Each row was made from one path, in order. Every step used is in the known rows, and no mark comes twice. Write each row's path.
In the rows, zero is written as 128.
Known rows:
nebeb, pari, dopa: [125 137 120 104 106 126 129 117 129 142 159 169 121 151 129 103 107  91
 163 107 121 121 127  98 145  93 134 156 169  94 102 120 117  98 120 100
 171 147]
pari, dopa, darik, nebeb, ratato, rodak: [111 103 165  86 153 143 124 156 143 128 107 163 155 163 126  97 155 164
 183 118 117 159 125 121 183  99 185 162 131 107 146 139 142  93  90  94
 173 132]
darik, dopa, ratato: [144 145 124  69 111 132 167 137 161  97 104 151 176 140 135 117 172 120
 156 113 124 131 156 121 129 110 151 152 128 156 126 137 122  95 124  97
  67 113]
ledala, korat, darik, dopa: [ 81 225 119  59 128 109 117 126 152 107 128 142 154 148 151 124 162 123
 135 116 131 157 159  79  86  54  85 157 103  92 132 161 127  73 133 108
 107  87]
rodak, pari, nebeb, ratato: [113 132 105  91  88 103 110 138 131 141  88 125 117 147  49 127  97 111
 159  92  90 110 123  57 134 119  37 148 111 108 128 112 109 131  92 113
 156 149]
darik, dopa, pari, nebeb, ratato: [109 110 109  94 115 132 104 161 140 114  60 143 138 165 115  92 132 134
 108 111 129 135 147 106 155 103 121 157 115 118 141 118 130 110  77  98
 130 118]
nebeb, pari, dopa, darik, korat, ledala: [ 89 144 123  91 125 159 126 130 153 149 155 161 145 167 183 102 102 120
 135 132 152 155 146 117 124 111 131 168 170  16 166 145 127  87  85  97
 142 134]
korat, darik, nebeb, luki: [ 48 177 114  57 152 129  93 110 108 127 125 135 179 151 132 129 130 139
 112 100 135 137 119 111 135  74 134 160 118 114 131 155 141  89 108  96
 131 144]
darik, korat: [103 160  90  68 115 128 110 129 124 136 135 137 166 142 129 124 144 126
 111 101 115 113 141 106 113 105 147 142 115 101 139 137 117  95 124 108
  82 138]
rodak, pari: [162 166  97  69  87 106 152 115 134 128 148 133 150 134  88 137 137  92
 150  96  96 115 140  85 105 134 119 135 118 112 107 122 108 102 138 114
 121 147]
korat, darik: [103 198  77  62 126 118 132 117 147 117 120 148 163 134 130 124 138 132
 129  90 122  92 125  71 120  65  96 162 122 109 118 162 128  79 110  99
  93 131]
paven, luki, nebeb, darik, dopa, pari: [152  87 110  78 126 138 139 124 171  88 145 153 144 157 154  91 119 109
 100 122 123 133 148 157  89 151 177 160 106  91 135 135 145  90 135  99
  99 168]
darik, korat, keke, dopa, pari, nebeb, ratato: [ 17  98 140 105 121 130  59 169 136 102  58 160 150 169 125 137 132 154
 105 119 133 117 117  64 146 156  69 165  95 136 155 163 121 144  45 113
 132 123]
darik, nebeb, ratato, dopa, voru: [114  91 163  72 153 143 124 139 149 148 101 153 188 151 154 144 175 157
 132 110 125 139 149 145 144  94 214 142 128 151 124 145 133 118  62 113
 173 126]
dopa, voru: [163 127 110  72 107 135 128 122 158 128 150 160 182 129 125 131 171 114
 120  94 110  99 144  93 127 104 175 139 135 177 112 130 138  85  98 111
  80 117]
pari, nebeb: [137 157  66  84 102 119  95 142 154 121 117 145 125 140  83 100 142 119
 122  86 122 111 127  50 101  86 101 156 120  92 117 122 121 114  99 105
 114 118]
luki, nebeb, pari, dopa: [149 140 125  96 107 123 103 114 161 133 169 172 106 155 136  83  89  83
 122 106 129 125 127  98 113 125 126 161 134  76  92 137 118 110 115 111
 143 152]
ledala, korat, darik, dopa, ratato: [ 94 206 156  55 124 122 148 145 176  83 108 139 171 146 165 135 175 133
 169 123 126 152 168  90  98  79  45 152 109 135 148 172 133  73 120 108
  68  71]
rodak, pari, nebeb, ratato, dopa: [118 123 130  92 111 107 119 156 160 145  89 130 126 151  75 128 117 125
 165  95 115 140 138  85 119 122  79 153 100  58 130 125 104 140  78 116
 213 142]
keke, korat, darik: [ 89 184  82  57 135 126  76 136 140 124 150 156 136 144 143 127 128 127
 133  98 143 118 125  59 136 120 147 143 130 119 101 160 124  79 109 116
 101 130]
dopa, darik, nebeb: [149 144  99  61 127 146 128 126 144 112 139 147 162 149 140 119 206 144
 145 119 121 138 141 115 106  97 198 142 123 113 125 143 136  94 117 106
  78 112]
dopa, ratato, rodak, pari, nebeb, luki, paven: [139 113 195  74 125 119  95 157 212  86 126 130 156 129  64 131  89 134
 146  84 119 186 147  94 122 222  93 144  88 143 170 119 139 122 108 104
 126 139]
darik, dopa, pari, nebeb: [154 143  79  83 117 132 111 154 160 103 100 140 143 159 115  87 168 123
  94 117 141 149 159 105 118 114 159 154 110  91 129 129 128  99 105 104
 111  97]
ratato, rodak, pari, dopa: [171 155 130  82 116 104 149 140 153 136 155 149 154 143  77 110 127 103
 177 100 109 147 135  92 139 149 148 153 124  80 117 129 110  90 136 107
 202 147]
dopa, ratato: [152 137 118  70  96 136 159 140 158 100 115 153 173 129 133 125 164 127
 156  92 108 100 142  91 118 120 102 140 132 167 126 136 128  94 108 100
  55 118]
dopa, ratato, rodak, pari: [182 126 168  66 113 122 190 143 169  94 135 135 195 127  92 137 142 125
 181  93 104 129 156 108 130 196 117 144 124 165 132 146 118  83 134 110
 122 130]
ratato, dopa, pari, nebeb: [162 125 105  86 126 138 116 176 194 114 109 148 149 152 139 100 177 143
 101  99 147 144 158 103  92 126 159 147 107  52 126 143 130 106  76 110
 154  97]
dopa, ratato, rodak, pari, nebeb, voru: [176 128 161  84  98 126 170 158 174  91 104 128 159 148  62 139  95 103
 184  90 123 133 156 122 140 198 135 156 151 178 135 133 109  90 116 111
 163 107]
ledala, korat, keke, dopa, pari, nebeb: [ 79 147 153  97  98 117  60 166 174  67 124 175 130 159 135 133 194 128
 117 117 134 145 139  18  64 147  44 147  92 130 127 159 129 123  70 125
 124  62]
korat, darik, nebeb, ratato, rodak, pari: [ 84 154 149  57 162 108 147 117 114 118  93 120 190 153  93 144 100 158
 158 101 111 132 130 114 168 134 120 165 116 134 130 172 120  92 110 109
 190 160]
paven, luki, nebeb, pari, dopa, darik, korat: [127 109 134  90 129 148 117 126 187 108 203 159 120 162 141  94 101  98
 169 134 125 148 138 131  97 169 166 151 126  28 155 158 140 106 124 122
  70 167]
rodak, pari, dopa, darik: [183 157 102  82  89 123 155 140 170 138 158 149 127 149 102 122 166  98
 203 127  96 147 137  86 122 123 112 140 120  64 124 127 121  99 130 112
 126 131]
keke, korat, darik, nebeb, voru: [ 72 186  95  55 144 138  83 128 102 122 130 147 134 167 151 149 110 114
 130 110 163 139 133 125 154 122 251 141 162 150  93 160 115  81 115 117
 139 119]
rodak, pari, dopa, voru: [185 145 113  80  97 117 145 129 163 155 163 148 147 140  91 136 152  80
 166 121  96 128 141  87 140 130 135 134 132 120 109 126 120 100 113 123
 147 129]
keke, dopa: [ 94 153 128  82  93 114 114 134 142 123 139 170 130 135 114 136 153 113
 159  81 145  94 114  53 133 107 148 157 138 149  95 146 103 114 113  99
 129 134]
ledala, korat, darik, nebeb: [ 74 220 118  49 140 117 101 123 133 107 133 134 158 152 155 137 177 141
 129 115 121 146 145  73  78  60  91 144 109 102 128 173 132  81 119 118
 103  85]
ledala, korat, keke, dopa: [ 56 172 165  84  93 106  78 130 149  87 148 188 148 142 142 154 188 115
 150 105 121 132 128  18  64 111  69 150 100 140 108 156 116 119 101 117
 122  93]

Write each row's path:
[153 138  88  67 110 119 119 109 177  87 165 158 148 130 106 101 126  99
 126  84 114  99 126  80  59 138 152 140  98  87 117 141 133 111 113 113
  36 169]	paven, luki, nebeb
[151 108 141 100 113 140 131 117 152 147 172 173 145 147 134 117 124  90
 155 116 119 120 139 108 161 107 172 149 178 147 108 125 131  89 102 111
 160 132]	nebeb, pari, dopa, voru
[109 130 151  60 137 148  70 124 167 106 152 153 156 142 144 129 162 151
 118 109 125 186 138 129 110 127 202 132  94 121 160 121 158 112 113  95
  61 137]	dopa, darik, nebeb, luki, paven
[ 96 115 123  96 121 121  97 165 164 143  78 154 126 148 107 107 130 149
 146  85 130 128 130  83 122  80 103 163 111  75 130 126 119 132  62 102
 188 130]	pari, nebeb, ratato, dopa
[149 148 116  86 100 131 155 156 166 123 112 164 144 140 130 110 159 111
 181 108 108 117 129  78 141 102  90 145 140 124 124 132 126 100 101  97
 102 116]	pari, dopa, ratato
[105 163  95  62 119 155 126 136 161 126 129 147 178 148 174 115 146 145
 102 113 146 134 151 100  88 102 131 156 129  47 173 152 133  82  82  98
  65 123]	dopa, darik, korat, ledala
[144  97 164  73 122 105 143 120 164  90 150 143 167 137  62 115  70 113
 161  78  96 116 131  98 110 205 132 144  92 114 138 144 126 110 111 117
 120 204]	paven, luki, nebeb, ratato, rodak, pari
[ 95  99 104  74 126 130 103 117 150 122 162 138 132 148 133 114  88 116
 110 108 107 104 125 130  76 144 121 158 105  73 153 138 134 104 137 109
  83 189]	paven, luki, nebeb, darik, korat
[148 119 169  86 115 102 121 145 166 137 124 154 129 154  78  96  73 110
 145  95 103 135 124  94 145 171 100 161  95  89 118 138 112 113 101 110
 193 172]	luki, nebeb, ratato, rodak, pari, dopa
[146 159 110  78 106 128 138 147 158 151 157 130 135 158 107 128 158 107
 184 142  97 159 146 114 126 139 113 140 110  40 153 142 116 100 136 120
 114 132]	rodak, pari, dopa, darik, korat
[156 163  90  89  75 112 133 131 138 129 116 126 114 151  55 137  90  72
 155  93 115 119 140  95 110 136 142 146 142 117 111 110  98 109 122 115
 163 123]	rodak, pari, nebeb, voru
[101 174 124  78 100 114  95 119 141  85 140 173 175 139 151 135 188 117
 117 113  91 137 146  49  44  96  64 137  88 120 122 134 133 100 103 116
  82  94]	ledala, korat, keke
[ 61 138  93  75 120 142 114 121 119 161 112 142 155 152 175 122  89 136
  75 108 135 109 132 113 106  83  88 173 148  58 162 125 122  84 101  84
 160 156]	nebeb, darik, korat, ledala
[112 129 129  81 128 134  51 154 187  98 111 145 138 153 119  96 120 126
  64 106 148 195 157 121 115 144 174 146  80  98 163 107 151 119 102  93
  99 125]	darik, dopa, pari, nebeb, luki, paven
[ 37 169 129  45 171 130   7 129 143 120 155 149 137 150 151 143 106 144
  93 105 158 188 126  96 137 147 200 132  98 118 130 147 145 110 105 110
  97 150]	keke, korat, darik, nebeb, luki, paven
[101 133 140  81 128 151  92 141 134 145 153 159 140 164 132 104 176 128
 163 129 125 176 124 122 145  87 167 145 122  79 145 120 148 102 108  94
 139 132]	pari, dopa, darik, nebeb, luki
[ 18 114 130  97 123 123  85 121 117 129 118 169 151 154 152 158 134 137
 125 125 121 110 109  86 122 126  95 186 119 136 131 149 111 121 116  99
 171 154]	nebeb, darik, korat, keke, dopa
[108 108 123  77 105 119 113 117 152 100 124 160 136 137 102 105  91 112
 141  79 101  92 115  81  98 126 118 142  99 115 131 131 135 119  84 107
  59 188]	paven, luki, nebeb, ratato
[171 101 201  89 132 136 146 142 200  97 159 174 148 151 141  81  88 112
 149 100 133 138 142 123 144 186 131 172 145 134 117 159 130  92 109 107
 150 134]	luki, nebeb, pari, dopa, ratato, rodak
[139 106 157  87 121 101 135 135 172 111 148 153 136 147  58 102  64 100
 187  94  97 136 119  90 126 184 119 150  98  69 136 138 123 117 108 113
 165 203]	paven, luki, nebeb, ratato, rodak, pari, dopa
[122  87 167  82 128 139 135 144 165 148 109 167 185 139 148 136 156 143
 139  93 119 118 149 119 149  99 167 145 127 147 127 132 134 107  58 108
 160 134]	nebeb, ratato, dopa, voru
[127 159 105  71 109 135 136 113 100 121 115 146 157 156 126 137 131 105
 125  97 132 122 138 147 125  90 252 143 159 157 101 127 114  93 124 101
 131 123]	darik, nebeb, voru
[107 133 134 100  84 137 106 170 155 104 104 161 104 163 110 131 117  97
 136  86 167 106 131  92 152 142 182 154 162 166 110 140 107 106  86 103
 159  99]	keke, dopa, pari, nebeb, voru
[105 124 137  86 112 125 102 114 164  97 140 192 185 134 129 159 183 118
 133 108 129 103 121  50 122 137 165 161 121 202  95 160 125 119  74 115
 111 118]	korat, keke, dopa, voru
[ 81 193  77  56 149 122  84 131 139 122 140 153 142 154 146 121 136 121
 131 118 162 151 142  86 144 114 189 157 125  96 100 159 118  85 122 111
 113 125]	keke, korat, darik, dopa
[121  89 155  77 133 121 122 128 166  86 134 166 166 135  95  96  81 131
 140  69 112 105 123  97 113 159 155 152 100 123 140 144 140 101  89 103
 102 191]	paven, luki, nebeb, ratato, rodak
[145  94 166  77 124 139 126 163 190 118 100 165 153 157 178  98 132 142
  81  93 131 124 152 139 109 153 145 143  87  98 124 155 134 112  58 110
 128 140]	luki, nebeb, ratato, dopa, pari
[ 71 217 139  57 123 125 117 122 118 108 122 136 146 162 156 152 133 118
 137 109 132 141 152 114  96  62 152 141 141 132 124 160 124  72 120 113
 128  77]	ledala, korat, darik, nebeb, voru
[ 93 142 118  82 113 118  33 136 177 118 126 151 117 132  87 110 101 125
  92  77 126 157 125  67 100 120 112 146  89  95 153  98 142 131  94  92
  95 143]	pari, nebeb, luki, paven
[ 80 120 103  83 117 133 111 130 111 153 128 136 143 150 146 126 120 132
 113 112 104 102 131 130 132  95 105 162 133 110 150 118 122  88 140  96
 140 154]	nebeb, darik, korat
[160 173  93  83  88 103 142 131 145 151 147 144 124 144  82 121 134  80
 175 112  98 132 128  73 124 119 105 140 123  73 108 119 104 107 134 111
 157 147]	rodak, pari, dopa
[153 111 170  71 114 107 131 129 155 115 128 144 155 143  81 108  75 122
 124  80  99 117 136 105 126 188 106 156  89 136 119 143 116 106 106 115
 151 177]	luki, nebeb, ratato, rodak, pari
[171 149 134  69 115 109 159 124 146 114 157 138 183 133  80 127 129 117
 150  86 108 130 146 102 119 167 158 149 121 120 117 138 114  82 142 110
 163 148]	ratato, rodak, pari
[137  77 156  78 131 139 137 154 194  90 120 165 160 150 157 103 125 136
 121  92 125 125 147 136  88 169 169 133  86  76 142 154 145 115  65 111
  97 171]	paven, luki, nebeb, ratato, dopa, pari
[158 144  98  73 117 136 145 136 145 102 118 150 175 151 151 102 172 120
  99 116 132 139 165 136 130 115 204 144 119 123 120 133 130  82 125  99
  94 116]	darik, dopa, pari
[ 71  88 212  80 143 139 116 154 139 108 113 167 155 158 121 132 163 176
 192  96 148 136 119 105 187 135 196 169 137 174 132 164 123 105  90  98
 176 137]	keke, dopa, darik, nebeb, ratato, rodak
[140 125 183  83 110 110 139 171 193  92 125 138 140 140  51 140 134 126
 206  87 145 133 133  51 148 213  87 168 128 162 124 163  98 122 113 116
 175 116]	keke, dopa, ratato, rodak, pari, nebeb
[ 99  88 158  73 143 147 121 153 203 112 134 150 153 155 154 115 136 153
 158 112 123 145 147 146  81 155 171 146  75  33 180 165 142 120  76 118
  69 168]	paven, luki, nebeb, ratato, dopa, darik, korat
[149 145  94  92  98 141 124 154 148 102  87 143 133 170 121 102 125  95
 103 111 153 144 165 150 132 119 223 154 144 123 126 120 120  87 106 100
 136  92]	darik, dopa, pari, nebeb, voru
